What can hang from each mark
tilit: fadaf goto
romod: segi
poduf: goto surag
surag: poduf
regeg: fadaf segi
goto: poduf tilit
fadaf: kedo regeg tilit

Every row comes from one small tree of marks. Brackets hold a mark, then the marks that hang from it, in alphabetical order. Every link used is in the known rows. Which tree was each row made from?
Known rows
(fadaf kedo (regeg segi) (tilit (goto poduf))): [-8, -8, -29, -35, -17, -59, -81, -5, 4, -4, -21, -49, -2, -2, 4, -10]
(fadaf kedo): [42, -64, -14, 16, -11, -12, 5, -3, 2, 6, 12, -31, -22, -3, 12, 58]
(surag poduf): [70, -7, 5, 37, 5, 8, 28, -36, 7, 1, -27, -45, -36, 19, -4, 42]
(fadaf kedo (regeg segi) tilit): [7, -26, -14, -15, -28, -73, -48, -26, 17, 21, -21, -60, -19, -4, 9, 46]
(tilit fadaf): [31, -27, 25, 44, 29, 32, 94, 7, -22, 18, 4, 61, -11, 2, -33, 8]
(fadaf kedo (regeg segi) (tilit (goto (poduf surag)))): [-10, 11, -16, -36, -16, -43, -69, 7, 25, -14, -12, -45, 13, -11, 28, -11]
(fadaf kedo (regeg segi) (tilit goto)): [5, -41, -31, -15, -12, -57, -75, -34, 13, 7, -1, -64, -20, 1, -11, 4]
(goto (poduf surag) (tilit (fadaf kedo regeg))): [-28, 58, 15, -41, -26, 13, 16, 36, 11, -4, 1, 40, 38, -10, 26, -3]
(romod segi): [23, -14, 16, 49, -28, -15, 33, -27, -5, -23, 10, 13, -10, 37, 23, 6]
(tilit (fadaf kedo (regeg segi)) (goto (poduf surag))): [12, 5, 24, -30, 41, 28, 6, 86, -29, -10, -24, 37, 46, -12, 31, -45]
(tilit (fadaf kedo)): [41, -61, 14, 15, 40, 3, 58, 25, -27, 32, 0, 22, -3, -9, -11, 25]
(surag (poduf (goto (tilit fadaf)))): [20, -9, -2, 43, 24, -18, -22, -76, 8, 30, -8, -82, -38, 18, -21, 15]
(poduf (goto (tilit (fadaf kedo regeg))) surag): [-19, 9, 12, 24, -8, -2, -18, -47, 55, 21, 34, -40, -1, 2, 24, 25]
(fadaf kedo regeg): [60, -31, -8, -14, -35, -26, -5, -12, 14, 27, -23, -21, -16, 30, 10, 77]
(surag (poduf (goto (tilit (fadaf kedo (regeg segi)))))): [19, -18, 1, 13, 22, -44, -64, -49, -7, 38, -32, -111, -27, 11, 5, 24]
(regeg (fadaf kedo (tilit (goto poduf))) segi): [-49, -43, -21, -27, 34, 1, -48, 38, -35, -12, 3, -38, -1, -41, 27, 6]
(surag (poduf (goto (tilit (fadaf regeg))))): [29, 9, 0, 27, 11, -26, -27, -81, 14, 40, -26, -76, -35, 36, -23, 26]

Write each row's tree
[32, -58, 7, -3, 48, 10, -2, 34, -44, 17, -8, 13, 5, 2, -19, -26]
(tilit (fadaf kedo (regeg segi)) goto)
[-47, -21, 2, 18, 15, 17, 14, 1, -17, -4, 4, -8, -24, -33, 7, 35]
(regeg (fadaf tilit) segi)
[-40, 25, 4, -37, -22, -13, -15, 39, -38, 3, -17, 26, 21, -14, 4, -13]
(goto poduf (tilit (fadaf kedo (regeg segi))))
[-29, 17, -13, -5, 17, 44, 29, -11, 24, -17, 21, 22, -1, -6, 0, 13]
(regeg (fadaf (tilit (goto (poduf surag)))))
[13, -3, 7, 19, 42, 48, 54, 34, -38, -14, 5, 74, 12, 6, -38, -62]
(tilit fadaf (goto poduf))
[-43, 55, 24, -38, -22, 14, 2, 58, -4, -14, -5, 32, 41, -28, 41, -15]
(goto (poduf surag) (tilit (fadaf kedo (regeg segi))))
[36, -14, -2, -34, 35, 8, 11, 43, -36, 16, -26, 43, 26, 22, -16, -29]
(tilit (fadaf kedo regeg) (goto poduf))
[-47, 66, 21, 2, -19, 45, 52, 27, 7, -28, 25, 66, 26, -23, 10, -27]
(goto (poduf surag) (tilit fadaf))
[-15, 28, -20, 24, -14, 7, 8, -38, 46, -37, 31, 8, -9, -3, -21, -30]
(fadaf (tilit (goto (poduf surag))))
[-28, 1, 8, 18, -23, 13, 22, -19, -20, 10, 17, 34, -18, 0, -38, -1]
(goto (tilit (fadaf (regeg segi))))
[16, -17, 9, -30, 40, 9, -6, 70, -55, 4, -32, 32, 29, -1, 2, -45]
(tilit (fadaf kedo (regeg segi)) (goto poduf))
[3, 59, -13, -7, -38, -7, -1, -48, 59, -16, -2, 18, -3, 31, -21, -12]
(fadaf regeg (tilit (goto (poduf surag))))
[51, -55, -5, -8, 42, 10, 17, 8, -23, 30, -3, 24, 3, 25, -37, -11]
(tilit (fadaf kedo regeg) goto)
[-43, 37, 1, 2, -20, 19, 35, 9, -25, -9, 13, 59, 6, -7, -27, -26]
(goto poduf (tilit fadaf))
[-46, 71, 3, 8, -63, 39, 16, 1, 34, -51, 34, 32, 9, -17, 24, -3]
(goto (poduf surag) tilit)
[9, 27, -1, 27, -10, 61, 24, 17, 20, -56, 27, 37, 6, 2, 9, -31]
(tilit (goto (poduf surag)))
[-42, 29, 28, 47, -11, 16, -11, -35, 43, 1, 31, -24, -4, -9, 24, 4]
(poduf (goto (tilit (fadaf (regeg segi)))) surag)
[-24, 29, -5, -41, -27, -13, 0, 17, -22, 13, -12, 34, 19, 4, -10, -2]
(goto poduf (tilit (fadaf kedo regeg)))
[-4, -18, -34, -11, 0, -29, -37, -18, 37, -19, 28, -40, 1, -16, 7, -12]
(fadaf kedo (tilit (goto (poduf surag))))
